Known rows, with every way that one mark hangs from another
C{E{G K R Z}}: [-21.0   4.7  -0.4 -23.7   9.2  22.0  40.1 -30.7   8.2 -27.6  25.9  35.7
  29.6  30.5  32.5  15.1 -25.6]
R{E{H}}: [ -7.4  -1.2   5.0   6.6   7.9  -7.9  27.9  -4.7 -20.2 -22.5   2.6  -6.8
   5.9   9.9   2.4  -1.0 -10.7]
C{E{H R}}: [ -7.9   0.5   6.5 -29.3  15.9  15.2  34.1  -8.6  12.3 -31.6   0.6   1.7
  21.7  19.9  11.2  27.2 -18.4]
B{E{H K R} F}: [-16.5   0.2   7.0   7.8  -5.5  13.3  52.7 -13.3   7.0 -51.5  19.6  13.0
  35.9   7.3  18.4 -12.5   3.3]
J{B{E F}}: [-16.6 -10.6   0.6  16.0   1.9   7.7  18.7  -1.7   8.8   0.1   9.9  14.2
  23.2  -6.2  -8.5 -23.0  -7.0]
J{B{E{K Z} F}}: [-23.2 -12.6   2.7  14.4  -1.5  16.3  32.4 -10.0   5.7 -11.1  20.3  25.8
  34.9   4.7   3.3 -26.7 -17.0]
B{E{G R Z} F}: [-10.9  14.1  -1.2  18.8  -5.9  17.0  33.0 -18.8  -7.1 -30.1  22.8  41.1
  29.5   6.7  14.8 -31.8   2.8]
B{E{H Z{J}} F}: [ -8.2  11.5   5.0  29.2  -4.5  16.7  33.3  -2.2 -19.9 -38.1   0.8  22.5
  26.9   6.1  -3.9 -26.4  -1.3]
C{E{Z}}: [-15.8  -8.5   4.2  -5.8  18.2  16.5  22.9  -0.6   3.4 -14.0  -1.3  13.7
  20.9  13.6   8.8  16.9 -29.2]
J{B{E{R Z} F}}: [-13.9  -8.0   2.6   7.3  -3.9  15.1  30.1 -12.5   6.1 -13.3  17.3  30.5
  34.2   7.6  -0.1 -27.8 -12.8]
E{H K R Z}: [-12.4   3.4  13.3 -26.7  -3.5  21.3  55.4 -26.9  -1.3 -49.6  27.5  22.3
  35.5  31.6  32.6   6.1 -20.3]
J{B{F}}: [-16.3  -4.6   9.2   9.6  -6.7   1.0  17.6   6.7   7.7  11.3  10.4  13.1
  20.6   2.0 -10.0 -14.9  -8.6]
G{E{K R Z{J}}}: [-16.2   0.3  -6.7  14.2   7.9  20.6  44.6 -12.5  -9.4 -26.1  13.1  37.2
  24.2  22.2  33.4  19.4  -5.6]
B{E{R}}: [ -9.0 -15.9  -5.8   1.3  13.9  10.1  29.9 -15.9  11.2 -26.0  13.6  14.5
  20.4  -5.4  16.9   3.4   3.5]
B{E{Z}}: [-11.3 -14.4  -4.4  11.8  16.6  16.9  22.4  -9.7  -3.4 -20.6   8.2  17.6
  19.7  -6.5  13.5  -8.4 -11.2]
E{G H K Z{J}}: [-14.0  27.1   1.9  -9.7  -3.9  20.1  34.7 -32.5 -24.8 -31.0  26.3  35.1
  18.3  30.5  19.5  -5.6 -11.0]
Z{J}: [-9.3 -0.8  0.1 18.1  1.7 -4.1 20.4 -1.9 -8.1 -3.5  3.4 16.7  7.9  4.9
 -1.4 12.5  6.5]
J{B{E{H K} F}}: [-20.2  -5.7   4.1   4.4   1.2  13.5  31.7  -9.3   7.6 -17.5  15.8  10.6
  29.4   2.5  -1.3 -20.4 -11.6]
Z{J{B{E}}}: [-10.8 -10.4  -8.4  12.8   7.5   4.9  17.1 -14.8  -2.7   0.9   6.7  22.2
  12.8   2.2  -9.0  -2.3  -1.0]
Z{J{B{E{G} F}}}: [-12.7   6.5  -7.2  24.1  -4.1   4.2  15.9 -14.3  -8.1   1.9  12.0  32.4
  14.4   4.3 -11.6 -19.0   6.0]
Z{J{B{E{H} F}}}: [ -9.6   2.6  -0.7  19.1  -3.0   5.8  23.0  -7.2  -8.3 -10.1   3.9  20.3
  18.1   6.3 -16.2 -15.5   1.5]
B{E{G} F}: [-15.2   9.1  -3.9  28.4   1.3   8.1  18.7  -3.0  -3.7 -14.1  14.3  20.5
  15.5 -10.4   3.9 -25.9  10.8]

Rows
[-19.4  -7.9  -6.6   5.5  14.6  14.7  40.3  -4.9   6.9 -20.3  14.2  16.8
  18.8   9.1  35.6  27.2  -0.7]
G{E{K R}}
[-16.9 -13.1  -8.1  11.7   5.8   5.9  25.1 -19.6   1.1  -4.7  13.9  24.5
  18.1   5.7  -1.1   0.1  -2.7]
Z{J{B{E{K}}}}
[-10.4  -1.4  -2.6  20.4  -6.3   3.3  28.2 -13.7  -0.7  -8.0  10.9  30.6
  23.1   8.4  -8.9 -12.1   5.3]
Z{J{B{E{R} F}}}
[-13.3  -7.5 -10.7  -5.4  15.2  12.4   8.2 -22.4   5.9   6.0  18.5  19.0
  12.1  -5.0   0.2 -14.5  -7.6]
J{B{E{G}}}
[-21.2 -23.8  -6.2  -3.4  13.4  11.7  24.0 -18.2  14.7  -3.6  20.2  13.8
  22.5  -2.8   7.5  -5.4 -14.5]
J{B{E{K}}}
[-12.1  -6.7   4.8 -16.7  12.9  17.5  34.0 -10.4   9.3 -23.7   5.7  22.2
  28.2  21.7  17.1  19.2 -26.6]
C{E{R Z}}
[-17.4  -6.0   5.2   4.9   5.1  -6.4  41.2 -13.1 -15.0 -30.7  14.1  -3.5
  13.3  15.7  15.2   2.8 -14.2]
R{E{H K}}
[-10.0  -1.6   2.8   7.9  -0.3   8.6  20.5 -10.9 -12.4   0.5   8.8  32.2
  18.6  16.3  -1.8  -5.4 -15.9]
E{Z{J{B}}}
[-25.0 -13.9   4.8  -8.0  15.3  17.1  36.2  -8.0   8.6 -22.0  10.1  17.2
  28.2  18.9  21.1  20.6 -32.8]
C{E{K Z}}
[ -7.2   4.6   3.1   8.9  -0.4  -0.6  30.2 -16.9 -34.1 -21.1   4.3  16.6
  13.6  26.4  -4.3 -14.2 -20.1]
R{E{H Z{J{B}}}}
[-10.9  23.3   6.2 -33.4  -5.0  25.0  47.3 -40.7  -8.9 -43.6  38.5  35.0
  29.0  34.3  36.8  -3.5 -15.0]
E{G H K R Z}
[-16.4  -8.4   2.6  15.4   0.2  13.8  20.9  -4.1   1.2  -4.2  11.2  24.5
  28.9   0.5  -5.8 -29.9 -14.7]
J{B{E{Z} F}}
[-17.5   1.2  -2.3   3.1  20.3  18.9  32.0   2.9  -4.2 -22.9   3.1   0.4
  11.7   5.6  25.5  22.9  -6.2]
G{E{H K}}
[-12.1  19.7   2.9 -33.8  -2.2  14.1  43.1 -36.5   3.1 -36.8  37.0  20.4
  21.1  24.4  32.4   8.1  -0.5]
E{G H K R}
[-24.4   7.8  -1.5  26.8  -3.7  18.0  34.7 -15.3  -8.4 -28.2  27.0  36.2
  29.7   4.1  19.2 -31.8  -3.6]
B{E{G K Z} F}
[ -7.6  14.7  -1.4   2.5   5.9  -5.2  21.1 -16.5 -26.5 -17.6  11.6   3.5
   1.4  13.4   6.0  -8.3  -6.6]
R{E{G H}}
[-22.8  -3.5   2.1  40.2  -7.2  12.2  44.1  -7.7  -9.3 -33.9  15.6  33.8
  33.0   6.0  10.7 -22.0  -1.6]
B{E{K Z{J}} F}
[ -4.0  26.8   4.5 -18.1   4.9  21.8  17.0 -18.1 -21.7 -19.8  15.1  21.2
  11.2  16.7  11.7 -11.5 -14.6]
E{G H Z}
[-21.8 -13.4   1.1   6.4  -3.4  10.2  38.4 -16.4  16.7 -14.9  25.1  23.3
  35.3   4.9   7.3 -17.8  -7.4]
J{B{E{K R} F}}
[-13.4 -10.1   1.1   7.7  -1.3   8.7  27.3  -9.4  13.2  -8.6  16.2  20.6
  28.7   0.9  -2.0 -20.4  -4.3]
J{B{E{R} F}}
[-18.1 -20.3  -5.2  -0.4  12.5  12.0  43.8 -24.0  16.1 -34.6  25.3  17.5
  27.0   0.0  28.6   8.1  -0.4]
B{E{K R}}
[-12.4   9.8  -1.1   1.4   2.2  14.1  15.7 -12.8  -1.3  -7.1  14.2  16.2
  18.7  -0.3  -7.6 -29.1  -5.4]
J{B{E{G H} F}}
[ -6.0  10.9  -6.4  -6.0  16.3  25.3  19.0 -22.7 -15.8 -30.1  12.9  20.0
  14.2   2.0  12.8 -17.3  -9.4]
B{E{G H Z}}
[ -6.3  14.3  -4.1  14.1  14.8  23.2  23.6   3.1 -26.3 -20.4  -8.9  17.4
   9.9  13.1  11.1  12.3  -8.0]
G{E{H Z{J}}}
[-23.3  -8.2   2.3   0.7  10.7  15.5  37.4 -11.1   1.6 -21.6   7.6  25.1
  26.2  24.2  15.7  21.5 -26.4]
C{E{K Z{J}}}
[ -2.1  33.2   1.3  -7.4  -0.8  17.7  18.8 -23.2 -31.5 -20.3  12.5  31.7
   8.6  23.0   4.9  -9.7  -6.6]
E{G H Z{J}}
[-20.8  -8.8   0.4  26.4  -3.0  -5.8  43.1 -19.0 -26.1 -23.3  16.6  24.8
  18.4  24.1  15.7  -4.5 -15.3]
R{E{K Z{J}}}
[ -9.7  -9.0  -6.7  20.5  12.6  13.9  24.1 -13.7 -11.2 -22.3   6.0  26.0
  18.6  -0.9   6.4  -7.2  -5.1]
B{E{Z{J}}}
